Known rows, with every way that one mark hangs from another:
Q_270(Q_299(Q_168 Q_389(Q_488(Q_457)) Q_428)): [-3.72  2.19  2.32  1.60  0.57 -5.46 -3.88  0.20  6.40  1.46  4.10 -0.07
  0.03  2.10 -0.01 -1.70  2.74  2.90  1.72 -3.96  3.53]
Q_270(Q_299(Q_389 Q_428)): [-1.92  1.13  2.21  2.00  0.81 -4.04 -1.46  0.67  3.22  2.48  3.41  0.09
  0.31 -0.58 -0.09 -2.01  3.91  3.06  0.46 -2.34  2.55]
Q_457(Q_488): [-0.12 -0.27  0.23  3.61  0.33 -0.14 -1.19 -0.71 -0.37  0.43  2.26  0.78
  1.13 -1.79  0.09  0.48  0.34  1.32  0.20  0.07  0.05]
Q_488(Q_389(Q_299(Q_168 Q_270)) Q_457): [-3.34  2.24  1.07 -1.79  1.42  1.12 -3.04 -0.44  5.71  0.80  1.20 -0.47
 -2.17  0.31  5.61  1.05 -2.94 -0.47 -3.52 -0.69  1.75]
Q_168(Q_299(Q_270 Q_457(Q_488))): [-2.20  2.22  2.09  0.53  2.22 -3.66  1.19 -1.30  0.62  1.92  3.63  0.48
 -0.32 -2.71  1.39 -1.52  2.35 -0.52 -2.31 -1.36 -2.27]
Q_299(Q_428): [ 1.39  1.37  2.02 -0.28  0.05 -1.06 -1.24 -1.78  1.69  2.29  2.74 -1.04
 -0.36 -1.98 -1.59 -1.15  3.91  0.74 -1.46 -0.73  2.96]
Q_389(Q_299 Q_488): [-1.90 -0.01  0.72 -1.51  0.60 -3.50 -1.02 -2.59  1.22  2.71  1.15  4.21
 -1.24 -1.01  3.81 -0.94 -0.63  0.50 -0.50 -2.34 -0.86]
Q_494(Q_488(Q_457(Q_299(Q_428)))): [ 0.33  0.95  0.50  0.87 -0.52 -2.45 -0.90  0.17  3.78 -1.92  2.70 -0.99
 -0.52 -2.84  0.52 -1.07 -0.27 -0.21 -0.68 -2.51  4.95]
Q_168(Q_299): [ 1.09  1.95  2.04 -3.04  1.55 -1.14  0.97 -0.61  0.49  3.88  1.00  2.57
  0.24 -1.71  1.61  0.12  2.42  0.08 -2.45 -1.45 -2.15]
Q_494(Q_488(Q_389 Q_457)): [-0.01  0.61 -0.65 -0.64  0.25 -0.89 -1.88  1.23  3.81 -2.93 -0.61 -1.21
 -1.05 -2.36  2.43  1.10 -3.29  0.32 -1.76 -1.99  4.26]
Q_270(Q_299(Q_168 Q_389 Q_428 Q_457)): [-4.44  3.52  2.17  3.23  1.10 -5.93 -2.12  0.44  3.86  2.12  4.07 -1.21
 -0.88  2.07 -1.55 -2.27  5.31  2.79  2.20 -4.19  2.72]
Q_488(Q_389 Q_457(Q_299(Q_168 Q_270 Q_428))): [-1.69  2.55  1.65  0.46  1.15 -1.02 -3.58 -1.21  6.53  0.77  3.50 -2.84
 -1.74  0.80  3.78 -0.46 -2.42 -0.10 -2.49 -1.04  3.30]
Q_457(Q_299(Q_389(Q_488) Q_428)): [-0.49  1.48  1.53  2.40  0.33 -5.15 -2.17 -2.73  3.50  5.11  4.08  0.99
 -0.63  1.33  1.07 -1.91  1.67  1.96  1.14 -3.19  1.20]
Q_270(Q_299(Q_428)): [-0.79  0.72  2.46  0.98  0.64 -3.80 -0.25  0.52  1.47  0.66  3.70 -0.34
  0.39 -2.49 -0.64 -2.73  3.75  1.97 -0.42 -1.34  2.79]
Q_270(Q_299(Q_168 Q_389 Q_457)): [-5.69  3.07  1.45  2.86  1.65 -5.42 -1.52  1.56  2.76  1.93  2.17 -0.54
 -0.96  3.11 -0.33 -1.72  3.56  2.62  2.39 -4.04  0.90]
Q_488(Q_389(Q_299)): [-0.72  0.79 -0.09 -1.79  1.72  0.11 -1.00 -1.01  0.57  3.31 -0.78  2.12
 -1.55 -0.52  4.50  1.60 -1.37  1.16 -2.73 -0.98 -0.56]
Q_299(Q_168 Q_389 Q_428 Q_457): [-3.85  5.35  1.55  2.91  0.80 -4.19 -3.76 -1.69  5.32  4.56  3.37 -2.49
 -2.06  4.54 -2.93 -0.42  5.73  1.86  2.56 -4.73  2.62]
Q_168(Q_299(Q_389 Q_428)): [ 1.32  2.84  2.57 -1.80  1.26 -1.97 -0.76 -1.53  3.27  6.30  2.62  2.27
  0.25 -0.91  0.84  0.39  4.21  1.28 -1.67 -2.49 -0.83]
Q_299(Q_168 Q_270 Q_389(Q_488) Q_428): [-6.75  2.91  2.30  0.71  1.64 -6.10 -5.55 -2.91  9.05  4.01  4.94 -1.43
 -0.94  4.82 -0.89 -0.48  3.71  1.68 -0.78 -5.03  2.92]
Q_389(Q_299(Q_168 Q_270 Q_457) Q_488): [-7.16  2.11  1.07 -0.29  1.62 -6.53 -1.60 -2.93  3.18  1.74  3.18  1.79
 -2.49  1.75  2.82 -2.00  0.60 -0.61 -0.46 -4.04 -0.66]
Q_494(Q_488(Q_389(Q_299) Q_457)): [-0.45  0.69 -0.72 -0.90  0.26 -0.71 -1.35  0.71  3.65 -1.72 -0.07  0.47
 -1.26 -2.61  3.71  1.24 -2.97  0.07 -2.13 -2.11  3.53]

Rows:
[-4.45  2.36  0.69 -0.24  0.86 -5.45 -1.63 -2.64  1.84  2.29  1.87  2.91
 -2.35  1.63  2.45 -1.22  0.43  0.07  1.37 -4.15 -0.71] -> Q_389(Q_299(Q_168 Q_457) Q_488)
[-0.60  0.39  1.30  0.15 -0.11 -3.33 -2.58 -1.37  3.55 -0.56  1.56  0.00
 -1.12 -0.68  2.66 -2.30 -3.12  0.07  0.54 -1.37  1.55] -> Q_389(Q_488(Q_457(Q_299)))
[-3.74  1.38  1.02  5.20  1.20 -4.87 -0.82  1.28  0.95  0.76  2.76 -0.07
 -0.24 -0.60  0.63 -2.20  2.01  2.99  2.47 -2.18  0.60] -> Q_270(Q_299(Q_389 Q_457(Q_488)))
[-4.75  1.95  2.49 -1.34  0.35 -4.40 -3.60 -3.41  7.16  1.13  5.41  1.12
 -1.63  0.18  3.05 -1.91  0.43 -0.91 -1.76 -2.88  2.67] -> Q_389(Q_299(Q_168 Q_270 Q_428) Q_488(Q_457))
[ 0.20  0.96 -0.32 -0.64  0.04 -1.13 -1.65  0.12  4.24 -1.56  0.94  0.16
 -1.23 -3.14  3.09  0.94 -2.15  0.24 -2.23 -2.31  4.47] -> Q_494(Q_488(Q_389(Q_299(Q_428)) Q_457))
[-0.20  2.12  1.92 -2.34  1.25 -2.20 -1.55 -0.83  3.95  4.22  0.78  2.75
 -0.13 -0.21  3.15  0.21  0.46  0.99 -0.87 -2.60 -1.87] -> Q_168(Q_299(Q_389(Q_488(Q_457))))
[-1.45  2.43  3.10 -1.92  1.60 -3.99 -1.96 -2.20  6.35  4.05  4.12  0.90
 -0.28 -1.27  2.32 -1.06  2.22  0.43 -2.75 -2.56  0.14] -> Q_168(Q_299(Q_270 Q_389(Q_488(Q_457)) Q_428))
[-4.78  2.41  2.10  2.35  1.39 -6.82 -3.27 -3.07  6.13  5.21  6.01 -0.09
 -0.62  4.07  0.50 -1.73  2.72  1.29  0.15 -4.53  1.66] -> Q_457(Q_299(Q_168 Q_270 Q_389(Q_488) Q_428))
[-5.62  3.59  1.64  4.50  1.82 -5.14 -3.04 -2.72  4.50  0.23  6.56 -4.07
 -1.41  1.13 -1.81 -1.18  3.40  0.27 -0.80 -2.65  2.90] -> Q_299(Q_168 Q_270 Q_428 Q_457(Q_488(Q_389)))
[-1.44  2.62  3.06 -1.86  2.12 -2.98 -0.72 -1.89  4.54  5.71  3.87  1.20
  0.00 -1.02  1.14 -0.37  4.43  0.65 -3.38 -2.45 -0.67] -> Q_168(Q_299(Q_270 Q_389 Q_428))
[ 0.18  3.53  2.26 -0.43  1.16 -4.96 -1.07 -2.20  3.12  4.72  2.77  1.31
 -1.16 -1.04  0.99 -1.23  3.27  1.18  0.20 -3.36 -0.88] -> Q_168(Q_299(Q_389(Q_488) Q_428 Q_457))
[-2.44  2.54  1.50 -1.53  1.04  0.80 -3.39 -1.42  6.47  1.13  2.59 -1.03
 -2.13 -0.20  4.67  0.72 -1.83 -0.39 -3.69 -0.80  2.87] -> Q_488(Q_389(Q_299(Q_168 Q_270 Q_428)) Q_457)
[-2.72  2.24  2.35 -2.17  2.53 -2.50 -0.25 -0.83  3.43  5.29  2.05  1.85
 -0.13  0.07  2.42  0.08  2.64  0.55 -3.31 -2.33 -2.33] -> Q_168(Q_299(Q_270 Q_389))
[-6.53  2.66  1.04  1.99  1.70 -3.18 -0.38 -2.11  1.63  2.48  4.32  1.28
 -1.55  1.00  1.73 -0.77  2.93 -0.53 -1.02 -2.47 -0.82] -> Q_389(Q_299(Q_168 Q_270 Q_457(Q_488)))
[-2.90  3.61  1.88  0.64 -0.08 -3.44 -6.28 -2.08  8.88  3.57  3.41 -0.89
 -0.87  4.52 -0.60  0.27  2.39  2.05  1.75 -4.50  3.81] -> Q_299(Q_168 Q_389(Q_488(Q_457)) Q_428)
[-5.81  2.08  1.56 -1.55  1.84 -1.99 -0.49 -1.66  2.65  3.94  3.02  2.24
 -0.99  1.85  2.08 -0.01  3.12 -0.53 -2.99 -2.62 -0.45] -> Q_389(Q_299(Q_168 Q_270))
[-8.08  4.47  2.11  2.74  1.85 -8.06 -4.76 -3.01  7.82  3.03  5.35 -3.33
 -2.55  4.54 -1.53 -2.17  3.98  1.16  0.86 -5.55  2.80] -> Q_299(Q_168 Q_270 Q_389(Q_488) Q_428 Q_457)
[-1.90  1.60  2.21  0.69  0.40 -0.79 -1.19 -0.57  4.06  0.00  3.36 -1.88
 -1.17 -1.04  2.63 -2.50 -1.12 -1.06 -1.89  0.09  2.20] -> Q_488(Q_457(Q_299(Q_270)))
[-1.59  2.10  2.81 -1.99  1.96 -4.58 -1.56 -2.49  5.25  4.90  3.93  1.56
 -0.12 -0.99  1.79 -0.89  3.04  0.84 -2.79 -3.05 -0.52] -> Q_168(Q_299(Q_270 Q_389(Q_488) Q_428))
[-0.90  0.11  0.83  5.84  1.39 -4.04 -1.71 -3.20  2.31  2.18  7.11 -0.39
  0.59 -1.65  2.13 -0.76 -0.32  1.49 -1.53 -0.78  1.21] -> Q_457(Q_299(Q_270 Q_428) Q_488(Q_389))
[-2.17  1.07  1.94  0.28  0.09 -4.37 -3.46 -2.13  5.51 -0.41  3.46 -0.80
 -1.11  0.13  1.95 -2.54 -1.65 -0.21 -0.03 -2.18  2.65] -> Q_389(Q_488(Q_457(Q_299(Q_168 Q_270 Q_428))))
[-4.41  2.05  0.91  4.04  1.57 -5.00 -1.16  1.27  1.08 -0.61  3.04 -0.60
 -0.20  0.91 -0.02 -1.46  1.77  2.19  1.79 -2.67  1.04] -> Q_270(Q_299(Q_168 Q_457(Q_488(Q_389))))
[-5.05  3.06  1.75  2.42  1.20 -3.69 -0.89 -3.18  2.63  3.02  6.29  0.55
 -1.36 -0.09  0.44 -1.34  4.60 -0.38 -1.24 -2.59  0.89] -> Q_389(Q_299(Q_168 Q_270 Q_428 Q_457(Q_488)))
[-0.30  1.87  1.72 -2.34  1.66 -2.94 -1.12 -1.00  2.99  5.25  0.59  3.34
  0.03  0.10  2.63  0.54  1.20  1.34 -0.87 -3.04 -2.55] -> Q_168(Q_299(Q_389(Q_488)))
